Known rows, with every step that occurs
n-e: [ 0.05  0.20 -0.12  0.07  0.67  0.00 -0.17 -0.15  0.27  0.08  0.35  0.26
  0.15 -0.17  0.11  0.16  0.20 -0.20 -0.12  0.14  0.10  0.10  0.02 -0.01
 -0.38]
p-e-t-s: [-0.21  0.11  0.01  0.18  0.01  0.00  0.10  0.03  0.05 -0.20 -0.09 -0.56
 -0.23 -0.01  0.08  0.19  0.28  0.37 -0.10  0.31  0.27 -0.28  0.15 -0.03
 -0.73]
s-t-e-n-d: [ 0.34 -0.16  0.09  0.17  0.10  0.04 -0.23 -0.02  0.28  0.15  0.68 -0.11
 -0.39 -0.60  0.19  0.19 -0.10 -0.20  0.21 -0.23  0.04  0.04 -0.22  0.11
 -0.09]
p-e-t: [-0.28  0.11  0.14  0.29  0.20  0.01 -0.13 -0.05  0.23  0.06  0.13 -0.52
 -0.07 -0.01 -0.07  0.26  0.15  0.32 -0.23  0.39  0.10 -0.18  0.32  0.21
 -0.58]
x-s-t: [ 0.23 -0.02 -0.10  0.10  0.01  0.23 -0.46 -0.16 -0.05 -0.17  0.01  0.06
 -0.40  0.01  0.07  0.19  0.09  0.32  0.12  0.32  0.04 -0.26  0.10 -0.10
 -0.85]
d-n: [ 0.20  0.01 -0.11  0.41 -0.14 -0.06 -0.42 -0.10  0.10 -0.13  0.07  0.46
  0.00 -0.27  0.05 -0.24  0.43 -0.01  0.01  0.24  0.06  0.17  0.02 -0.42
 -0.28]
j-n-e-t: [-0.06  0.31  0.12  0.30  0.35 -0.02  0.07 -0.20  0.35  0.04  0.09 -0.14
  0.02 -0.17  0.27  0.27 -0.02 -0.11 -0.26  0.08  0.06  0.03  0.24  0.18
 -0.57]
e-n-k: [-0.24  0.07 -0.04  0.12  0.13 -0.10 -0.32 -0.06  0.36  0.00  0.59  0.11
 -0.01 -0.31  0.00  0.35 -0.07  0.07  0.31 -0.23  0.06 -0.06  0.16 -0.02
 -0.21]
j-b: [ 0.21  0.18 -0.26  0.13  0.26 -0.12 -0.15 -0.01  0.20 -0.18 -0.13  0.18
  0.00 -0.33 -0.41 -0.22  0.23  0.23  0.11  0.18  0.30 -0.03 -0.06  0.05
 -0.60]
t-s-x: [ 0.27 -0.08 -0.18  0.07 -0.21  0.03 -0.13  0.14  0.17 -0.43  0.10 -0.01
 -0.38 -0.01  0.03 -0.02  0.25  0.15  0.07  0.43 -0.04 -0.23 -0.30 -0.18
 -0.63]
b-j-t: [ 0.00  0.33 -0.07 -0.07 -0.21 -0.22 -0.11 -0.19 -0.02 -0.26 -0.49  0.34
 -0.05 -0.10 -0.48 -0.27  0.63  0.02  0.03  0.33 -0.09  0.00  0.16  0.20
 -0.28]
j-t-s: [-0.02  0.11 -0.26  0.11 -0.33 -0.17  0.21 -0.03 -0.12 -0.68 -0.26  0.14
 -0.14 -0.19 -0.20 -0.21  0.49  0.25 -0.04  0.23  0.20 -0.18  0.04 -0.17
 -0.63]
e-t: [-0.23 -0.01 -0.18  0.07 -0.02 -0.12 -0.10 -0.27  0.08  0.05  0.10 -0.11
  0.09 -0.04  0.15  0.18  0.12  0.10 -0.33  0.17 -0.08 -0.25  0.25  0.13
 -0.61]
x-s-t-j: [ 0.50 -0.07 -0.08 -0.10 -0.15  0.24 -0.41 -0.16  0.16 -0.19 -0.13 -0.14
 -0.46  0.05 -0.07 -0.16  0.07  0.32 -0.01  0.60 -0.15 -0.25  0.04 -0.11
 -0.71]
p-e-t-s-x: [ 0.08  0.01  0.09  0.23 -0.16  0.15 -0.08  0.14  0.30 -0.31  0.05 -0.59
 -0.52  0.13  0.09  0.27  0.18  0.28 -0.05  0.60  0.03 -0.35 -0.07 -0.02
 -0.74]
e-t-s: [-0.15 -0.01 -0.27 -0.03 -0.18 -0.13  0.11 -0.17 -0.10 -0.20 -0.12 -0.24
 -0.08 -0.04  0.29  0.11  0.27  0.18 -0.19  0.13  0.11 -0.34  0.09 -0.09
 -0.76]
s-t-e-n: [ 0.23 -0.12  0.15 -0.06 -0.19  0.06 -0.21 -0.09  0.19 -0.02  0.38  0.02
 -0.25 -0.35  0.26 -0.03 -0.12  0.02  0.17  0.00  0.02  0.01 -0.15  0.20
 -0.44]
n-e-t-s: [-0.07  0.15 -0.22 -0.06  0.25 -0.01  0.14 -0.25  0.05 -0.05  0.02 -0.19
 -0.03 -0.04  0.49  0.31  0.26 -0.09 -0.21  0.10  0.19 -0.23  0.07 -0.09
 -0.73]
t-j-n-e: [ 0.34  0.31  0.17  0.19  0.40  0.00  0.02  0.04  0.52 -0.14  0.05  0.03
 -0.09 -0.25 -0.09 -0.26  0.01 -0.07 -0.09  0.32  0.02  0.26 -0.02  0.02
 -0.30]
p-e-n: [-0.01  0.04  0.47  0.34  0.41  0.06 -0.21  0.26  0.35  0.15  0.51 -0.15
 -0.15 -0.28 -0.21  0.13 -0.03  0.29  0.16  0.12  0.32  0.25  0.05  0.32
 -0.24]
x-s-t-e: [ 0.23 -0.02 -0.19 -0.07 -0.18  0.13 -0.30 -0.25 -0.18 -0.21 -0.08 -0.04
 -0.38 -0.05  0.19 -0.08  0.01  0.29  0.12  0.41  0.06 -0.29 -0.02 -0.14
 -0.88]
x-s-t-j-b: [ 0.72  0.10 -0.15 -0.07  0.00  0.19 -0.34 -0.13  0.28 -0.25 -0.42 -0.15
 -0.50 -0.13 -0.35 -0.26  0.08  0.39  0.17  0.56  0.17 -0.21 -0.07 -0.05
 -0.86]
k-n-e-t-s: [-0.04  0.18 -0.22  0.15  0.21  0.04  0.03 -0.17  0.25 -0.02 -0.14 -0.29
  0.07 -0.05  0.56  0.41  0.47 -0.17 -0.12  0.14  0.16 -0.08  0.13 -0.08
 -0.71]

Rows
[ 0.22  0.05 -0.13  0.02  0.03  0.14 -0.04 -0.12  0.32 -0.16  0.12 -0.24
 -0.34  0.10  0.43  0.40  0.16 -0.15 -0.15  0.40 -0.03 -0.29 -0.13 -0.07
 -0.75] : n-e-t-s-x
[-0.15  0.16 -0.12  0.04  0.45  0.00 -0.09 -0.35  0.24  0.25  0.24 -0.07
  0.14 -0.03  0.35  0.42  0.12 -0.19 -0.36  0.14  0.00 -0.12  0.24  0.13
 -0.57] : n-e-t
[-0.04  0.30 -0.01  0.18  0.15 -0.05  0.28 -0.11  0.13 -0.22 -0.13 -0.24
 -0.13 -0.15  0.41  0.20  0.13 -0.01 -0.11  0.05  0.25 -0.10  0.09 -0.04
 -0.72] : j-n-e-t-s
[ 0.09  0.17 -0.06  0.27  0.23  0.05 -0.27 -0.40  0.26  0.21  0.14  0.11
  0.06 -0.11  0.51  0.30  0.29 -0.33 -0.28  0.18  0.05  0.05  0.22 -0.21
 -0.44] : d-n-e-t
[ 0.29  0.22 -0.05  0.33  0.42  0.05 -0.38 -0.18  0.29  0.06  0.25  0.46
  0.06 -0.26  0.27  0.02  0.39 -0.33 -0.04  0.18  0.15  0.29  0.00 -0.39
 -0.24] : d-n-e
[ 0.09 -0.09 -0.15 -0.13 -0.19 -0.09 -0.09 -0.25  0.26  0.02 -0.07 -0.32
 -0.02  0.02  0.00 -0.18  0.10  0.14 -0.41  0.47 -0.25 -0.25  0.18  0.10
 -0.50] : e-t-j
[-0.01  0.06 -0.05 -0.01 -0.13  0.12 -0.40 -0.22  0.13 -0.09  0.35 -0.11
 -0.41 -0.20  0.27  0.37 -0.26  0.20  0.48 -0.04  0.13 -0.27  0.12 -0.14
 -0.60] : x-s-t-e-n-k
[ 0.18  0.09 -0.10 -0.16  0.24  0.01 -0.07 -0.32  0.42  0.18  0.06 -0.26
  0.02  0.02  0.18  0.03  0.09 -0.13 -0.43  0.42 -0.17 -0.12  0.15  0.10
 -0.46] : n-e-t-j
[ 0.13  0.12  0.13  0.21 -0.28 -0.13  0.10 -0.04  0.36 -0.25 -0.22 -0.32
 -0.15 -0.17 -0.11 -0.33 -0.05  0.26 -0.26  0.38 -0.16 -0.02  0.17  0.16
 -0.49] : e-t-j-n
[ 0.31 -0.11  0.14 -0.05 -0.11  0.15 -0.29 -0.16 -0.03  0.04  0.21  0.00
 -0.39 -0.18  0.29  0.05 -0.22  0.20  0.23  0.11  0.20 -0.04 -0.08  0.14
 -0.69] : x-s-t-e-n
[ 0.22  0.10 -0.08  0.04  0.21  0.07 -0.17 -0.25  0.61  0.23 -0.08 -0.36
  0.13  0.03  0.28  0.12  0.28 -0.22 -0.37  0.49 -0.20  0.04  0.21  0.12
 -0.42] : k-n-e-t-j
[ 0.62  0.09 -0.14 -0.08 -0.10  0.11 -0.26 -0.06  0.49 -0.32 -0.24 -0.14
 -0.37 -0.29 -0.38 -0.35  0.19  0.23  0.09  0.45 -0.01 -0.15 -0.14  0.01
 -0.63] : s-t-j-b
[ 0.10  0.37  0.13  0.35  0.55 -0.02 -0.01  0.04  0.36 -0.13  0.18  0.21
  0.01 -0.32 -0.01  0.01  0.05 -0.09  0.00  0.07  0.16  0.28  0.02  0.02
 -0.39] : j-n-e
[-0.24  0.15 -0.11  0.07 -0.27 -0.20 -0.07 -0.18  0.21 -0.32  0.31  0.05
 -0.09 -0.36 -0.09  0.10 -0.03  0.08  0.26 -0.07  0.09 -0.14  0.19 -0.03
 -0.30] : j-t-e-n-k
[-0.09  0.18 -0.12  0.27  0.42  0.07 -0.21 -0.26  0.46  0.29  0.09 -0.18
  0.27 -0.03  0.43  0.51  0.34 -0.30 -0.27  0.19 -0.03  0.05  0.29  0.16
 -0.54] : k-n-e-t
[ 0.25  0.06  0.07  0.40  0.02 -0.13  0.04  0.03  0.43 -0.04  0.12 -0.40
 -0.30 -0.46 -0.14 -0.10 -0.04  0.01 -0.18  0.10 -0.13  0.00  0.07  0.08
 -0.12] : e-t-j-n-d
[ 0.43 -0.15  0.08  0.18  0.20  0.13 -0.33 -0.08  0.06  0.21  0.50 -0.10
 -0.53 -0.46  0.23  0.25 -0.21 -0.03  0.29 -0.12  0.22 -0.01 -0.14  0.06
 -0.32] : x-s-t-e-n-d
[ 0.12 -0.03 -0.22  0.57  0.36 -0.05 -0.35  0.13  0.40  0.12  0.35 -0.02
  0.05 -0.45 -0.07  0.23  0.45 -0.19  0.07  0.01 -0.03  0.19  0.01 -0.05
 -0.03] : k-n-d
[ 0.15  0.26  0.01  0.24 -0.27  0.12 -0.31 -0.04  0.38 -0.51 -0.09 -0.27
 -0.54 -0.15 -0.17  0.04 -0.13  0.39  0.36  0.30 -0.11 -0.26  0.23 -0.28
 -0.60] : x-s-t-j-n-k
[-0.03  0.48  0.20  0.07  0.32 -0.06 -0.01 -0.27  0.29  0.21 -0.25 -0.07
 -0.04 -0.08  0.20  0.20  0.18 -0.23 -0.09  0.10 -0.02  0.10  0.20  0.31
 -0.42] : b-j-n-e-t
[ 0.26  0.11  0.10  0.03  0.04 -0.21 -0.06 -0.10  0.09  0.18  0.13  0.09
 -0.26 -0.54 -0.19 -0.11  0.22 -0.26  0.24 -0.13  0.10  0.19 -0.11  0.29
  0.13] : b-j-t-e-n-d
[ 0.46  0.26 -0.17  0.09  0.32  0.07 -0.14 -0.20  0.70  0.11 -0.38 -0.35
  0.04 -0.17 -0.04  0.00  0.29 -0.11 -0.17  0.46  0.12  0.07  0.08  0.15
 -0.60] : k-n-e-t-j-b
[ 0.37  0.09 -0.04  0.04  0.04  0.05 -0.25 -0.36  0.44  0.16 -0.02 -0.10
 -0.05 -0.06  0.34 -0.06  0.22 -0.26 -0.37  0.47 -0.13  0.04  0.15 -0.20
 -0.34] : d-n-e-t-j
[ 0.62  0.25 -0.12  0.09  0.14  0.05 -0.21 -0.32  0.54  0.07 -0.33 -0.10
 -0.14 -0.24  0.04 -0.20  0.25 -0.15 -0.17  0.45  0.19  0.06  0.02 -0.16
 -0.51] : d-n-e-t-j-b
[ 0.44  0.24 -0.18 -0.13  0.34  0.00 -0.04 -0.29  0.51  0.07 -0.24 -0.26
 -0.07 -0.16 -0.11 -0.09  0.10 -0.02 -0.23  0.41  0.15 -0.10  0.04  0.14
 -0.63] : n-e-t-j-b
